Every row comes from one small tree of marks. The marks that hang from a mark follow it in brackets, in the order of their numbers. Every link used is in the known rows. Which tree was each row made from?
Known rows:
z801(z635): [ 1.57, -1.45, -3.13, -1.43,  0.98,  1.45,  1.56,  1.99, -0.30,  2.00,
 -4.22, -0.78,  1.84,  1.24, -2.89, -0.88, -0.94, -0.05, -1.74]
z635(z522 z884(z580(z460) z760(z801))): [-2.79,  0.49,  6.12, -1.37, -4.39, -0.08, -0.58,  0.37, -1.71,  0.27,
  4.13,  2.98,  0.08, -0.06, -0.80, -0.35,  2.94, -0.45, -1.26]
z522(z760(z460 z801(z635) z884)): [ 2.33,  0.10, -3.20,  2.15,  1.17,  1.55,  1.03, -0.60,  1.37,  2.75,
 -3.74, -3.31, -3.54,  0.07, -0.32, -1.53, -0.03,  1.58,  1.21]
z884(z635): [ 2.20, -2.20, -2.66, -1.13,  2.73,  0.03,  1.29,  1.75,  0.67, -0.95,
 -2.29, -0.45,  1.15,  0.61,  2.92,  0.74, -1.15, -1.24,  0.38]
z999(z522 z884(z580 z760)): [-4.94, -0.24,  2.53, -0.63, -2.61, -3.31, -0.87, -1.73, -3.56, -3.29,
  3.39,  2.68,  5.61,  0.03, -2.25,  0.07, -0.29, -1.15,  0.11]
z999(z522(z760(z801)) z884(z580 z635)): [-2.89, -1.13,  1.83,  0.76, -0.85, -2.09, -0.62, -3.31, -2.57, -2.70,
  3.25,  1.45,  3.83, -0.51, -0.37, -0.54,  0.20, -2.66,  3.87]
z801(z635 z999(z522 z884(z580 z760))): [-4.05,  2.09,  0.48,  1.24,  0.08, -1.64, -0.56, -1.17, -1.73,  0.57,
  3.74,  2.99,  6.21,  0.88, -8.43, -0.64, -0.23, -0.32, -1.46]
z760(z884(z635)): [ 4.06, -0.10, -5.50,  0.77,  2.91,  0.13,  0.92,  1.15,  0.80,  0.27,
 -3.85, -1.77, -0.67,  1.24,  2.91, -0.26, -0.89, -0.73,  0.88]
z580(z460): [ 1.93, -1.01, -1.01, -4.24, -2.99, -0.58,  1.59,  2.94, -0.51, -1.29,
 -1.64, -1.21,  0.71,  0.82,  0.98, -0.49, -0.68, -1.39, -0.55]
z999(z522(z760) z884(z635)): [-2.85, -1.56,  0.01,  1.63,  2.21, -1.81,  0.09, -2.15, -2.86, -2.14,
  3.29,  1.83,  4.46,  0.39, -0.40, -1.21, -0.05, -1.51,  3.47]
z760(z460 z522 z801 z884(z580)): [ 5.69,  2.81, -2.09,  1.20, -0.30,  0.92, -0.53, -0.70,  1.71,  3.06,
 -5.51, -6.08, -6.74,  0.37,  2.19, -1.02, -0.79,  1.76,  0.13]
z884(z635 z760(z460 z522)): [-0.39, -1.01, -1.64,  0.60,  2.92, -0.20,  0.01,  0.99,  2.39, -1.65,
 -0.68, -0.48, -1.10, -0.86,  3.20,  1.43, -0.30,  1.63,  0.50]
z522(z760(z460)): [ 0.37, -1.78, -0.76, -0.17,  1.17,  0.96,  1.59, -0.14, -0.67,  0.07,
 -1.71, -1.49, -1.57, -0.27,  1.55, -0.39, -0.61,  1.88, -0.50]
z884(z580 z635 z760): [-2.36, -2.23, -0.64, -2.22, -1.65, -1.12, -0.01,  0.31,  0.36, -4.74,
  0.06,  2.42,  3.04, -1.59,  2.37,  2.82, -0.13, -1.70, -0.04]
z999(z522(z760(z801)) z884(z635)): [-2.34, -1.20,  0.68,  2.09,  1.55, -1.85, -0.04, -2.04, -1.81, -1.30,
  2.57,  0.88,  3.17,  0.07,  0.02, -1.43, -0.22, -1.99,  4.48]
z884(z580(z460) z635(z522) z760(z801(z999))): [-2.66,  0.36,  1.92, -1.88, -3.76, -0.82, -1.07,  0.73,  1.44, -3.15,
  5.24,  3.54,  0.99, -1.85,  0.04,  1.86,  0.99, -2.24,  0.89]
z635(z522): [ 0.86, -1.01, -0.58, -0.83,  1.04,  2.01,  0.64,  1.68, -2.11,  1.84,
 -0.25,  1.06, -0.62,  0.89,  0.21, -1.08, -0.78,  0.75, -1.92]
z999(z884(z760)): [-2.41, -0.72,  0.84, -0.02, -0.25, -1.20, -0.31,  0.74, -1.20, -1.92,
 -1.28,  1.54,  3.98,  0.70, -0.11, -0.08, -0.11, -0.35, -0.28]
z884(z580 z635(z522) z760): [-3.18, -2.01,  0.34, -1.57, -1.20,  0.09, -0.76, -0.04, -0.62, -3.73,
  2.95,  4.27,  2.21, -1.53,  1.51,  2.29,  0.64, -0.97, -0.43]
z884(z580(z460) z635(z522) z760): [-3.18, -1.76,  0.96, -3.67, -4.01, -0.77, -0.75,  0.63, -0.36, -5.25,
  4.73,  4.33,  2.43, -1.56,  1.26,  2.27,  1.42, -1.92,  0.20]
z884(z580(z460) z760): [-2.62, -1.15,  0.89, -4.80, -6.66, -1.53,  0.23,  1.31, -0.90, -4.71,
  0.26,  1.61,  2.49, -1.40,  0.44,  1.56,  0.14, -1.61, -1.15]
z760(z460 z801(z635 z999(z522)) z884(z580)): [ 3.14,  3.87, -1.75,  2.09,  0.86, -1.10, -0.10, -1.34,  1.89,  4.27,
  0.40, -3.60, -2.67,  1.29, -4.46, -0.58, -0.87,  1.49, -1.37]

Which tree is each row?
[-2.50, -2.08, -1.04,  0.09,  1.83,  0.44, -0.05,  1.50,  0.36, -1.98,
  2.16,  3.54,  1.43, -0.80,  2.02,  1.19,  0.10, -0.07,  0.35]
z884(z635(z522) z760)
[ 0.65, -1.88, -0.35, -2.13,  0.10,  0.91, -0.15, -0.17, -1.29, -1.71,
  1.40,  2.17,  1.13, -0.12,  1.59,  1.30,  0.14, -1.37, -0.82]
z884(z580 z635(z522))
[-1.04, -0.91, -0.22, -1.05, -0.09, -0.51, -0.65, -0.57,  1.45, -3.43,
  0.11,  0.24, -0.28, -1.61,  2.63,  2.55,  0.22,  0.75, -0.31]
z884(z580 z635 z760(z460 z522))
[-2.06, -1.03,  1.49, -2.52, -2.69, -1.36,  0.07,  0.04,  0.02, -2.97,
  0.04,  0.43,  0.64, -0.95,  0.95,  2.44, -0.38,  1.25, -2.95]
z884(z580 z760(z460))
[-1.41,  0.47,  1.85,  1.28, -0.51,  2.18, -0.54, -1.11, -2.45,  1.56,
  1.73,  2.12, -0.23, -0.33, -1.70, -1.67,  0.39, -0.05,  0.23]
z635(z522(z760(z801(z999(z884(z580))))))
[ 4.20,  2.96, -0.07,  2.00,  2.80,  1.14,  0.34,  1.09,  2.66,  4.87,
 -3.26, -4.95, -5.61,  0.56,  0.12, -1.27, -1.86,  2.57, -0.82]
z760(z460 z522 z801(z999))
[ 2.79,  3.38,  0.94,  2.04,  1.81,  1.09, -0.84, -0.71,  2.07,  4.61,
 -2.16, -3.45, -2.30,  1.13, -4.33, -1.29, -0.23,  1.88, -1.05]
z760(z460 z522 z801(z635 z999(z884(z580))))
[ 0.96,  2.11,  2.32,  1.42,  0.58,  1.64,  0.21,  0.50,  0.14,  5.44,
  0.31,  0.34, -0.35,  1.23, -5.00, -1.54,  0.76, -0.03, -1.94]
z760(z801(z635(z522 z884(z580)) z999))
[ 1.31,  1.52, -0.93,  2.99,  2.16,  2.34,  0.11, -0.46, -0.33,  3.69,
  1.07, -0.54, -4.39,  0.24, -0.37, -1.82, -0.05,  2.33, -0.10]
z635(z522(z760(z460 z801(z999) z884)))
[-4.75, -0.96,  1.82, -0.23, -0.90, -3.66, -1.07, -1.99, -2.31, -4.50,
  4.68,  3.37,  6.24, -0.18, -0.89,  1.04,  0.14, -2.00,  1.48]
z999(z522 z884(z580 z635 z760))
[-0.96, -0.78,  0.05, -0.16, -0.19, -0.49,  0.52,  1.65,  2.64,  0.78,
 -1.80, -1.21, -0.77, -0.38, -0.66,  0.83, -0.60,  1.63, -1.11]
z884(z760(z460 z801(z635)))
[ 3.56, -0.02, -4.37, -0.52,  0.46, -0.11,  0.33, -0.08,  0.00, -1.12,
 -3.22, -1.18, -0.02,  0.69,  2.51,  0.60, -0.47, -1.41,  0.26]
z760(z884(z580 z635))
[ 3.20,  3.07,  1.55,  2.11,  2.56,  0.06, -1.03, -0.78,  2.38,  2.70,
 -1.11, -3.44, -3.09,  0.69, -0.13, -0.30, -0.54,  1.21,  0.20]
z760(z460 z522 z801(z999(z884(z580 z635))))
[-0.61,  0.71,  2.67,  1.63,  0.04,  0.36,  0.55,  1.32,  0.05,  2.42,
 -2.82, -0.79, -1.09,  0.26,  0.88, -1.47,  0.98,  0.58,  0.09]
z635(z884(z760(z522 z801)))
[ 3.34,  1.49,  1.92,  0.84,  0.84,  1.50,  0.16, -0.21,  1.66,  4.94,
 -3.61, -4.36, -4.03,  1.02, -1.76, -1.33,  0.86,  2.03, -1.17]
z760(z460 z522 z801(z635(z884(z580))))
[ 0.05, -1.89,  0.90, -0.83,  0.07,  1.17, -0.30, -1.52, -0.32, -1.37,
  2.23,  1.23, -1.14, -1.11,  2.07,  1.23,  0.69, -0.45,  0.55]
z884(z580 z635(z522(z760(z460 z801))))
[-1.31, -0.61,  3.18,  1.71,  1.58,  2.52,  0.85, -0.42, -3.47,  2.98,
  1.99,  2.36, -0.59,  0.86, -0.55, -2.38,  2.25,  1.27, -0.86]
z635(z522(z760) z884)
[ 5.92,  2.10, -2.79,  1.62,  1.44,  0.59, -0.71, -1.00,  2.92,  1.83,
 -4.26, -5.39, -6.15,  0.22,  3.50, -0.08, -0.34,  0.94,  1.54]
z760(z460 z522 z801 z884(z580 z635))
[ 3.55,  2.99, -1.93,  0.47, -1.08,  0.13, -0.63,  0.24,  1.60,  1.13,
  1.16, -0.64, -2.30,  0.33,  0.09, -0.33,  0.19, -1.98,  1.30]
z760(z801(z999) z884(z580(z460) z635(z522)))
[-0.27,  0.18, -0.73,  0.83,  0.23,  0.82,  0.15,  1.43,  2.53,  1.82,
 -3.31, -2.22, -2.49, -0.71, -0.65, -0.25, -0.59,  2.19, -0.22]
z884(z760(z460 z522 z801(z635)))
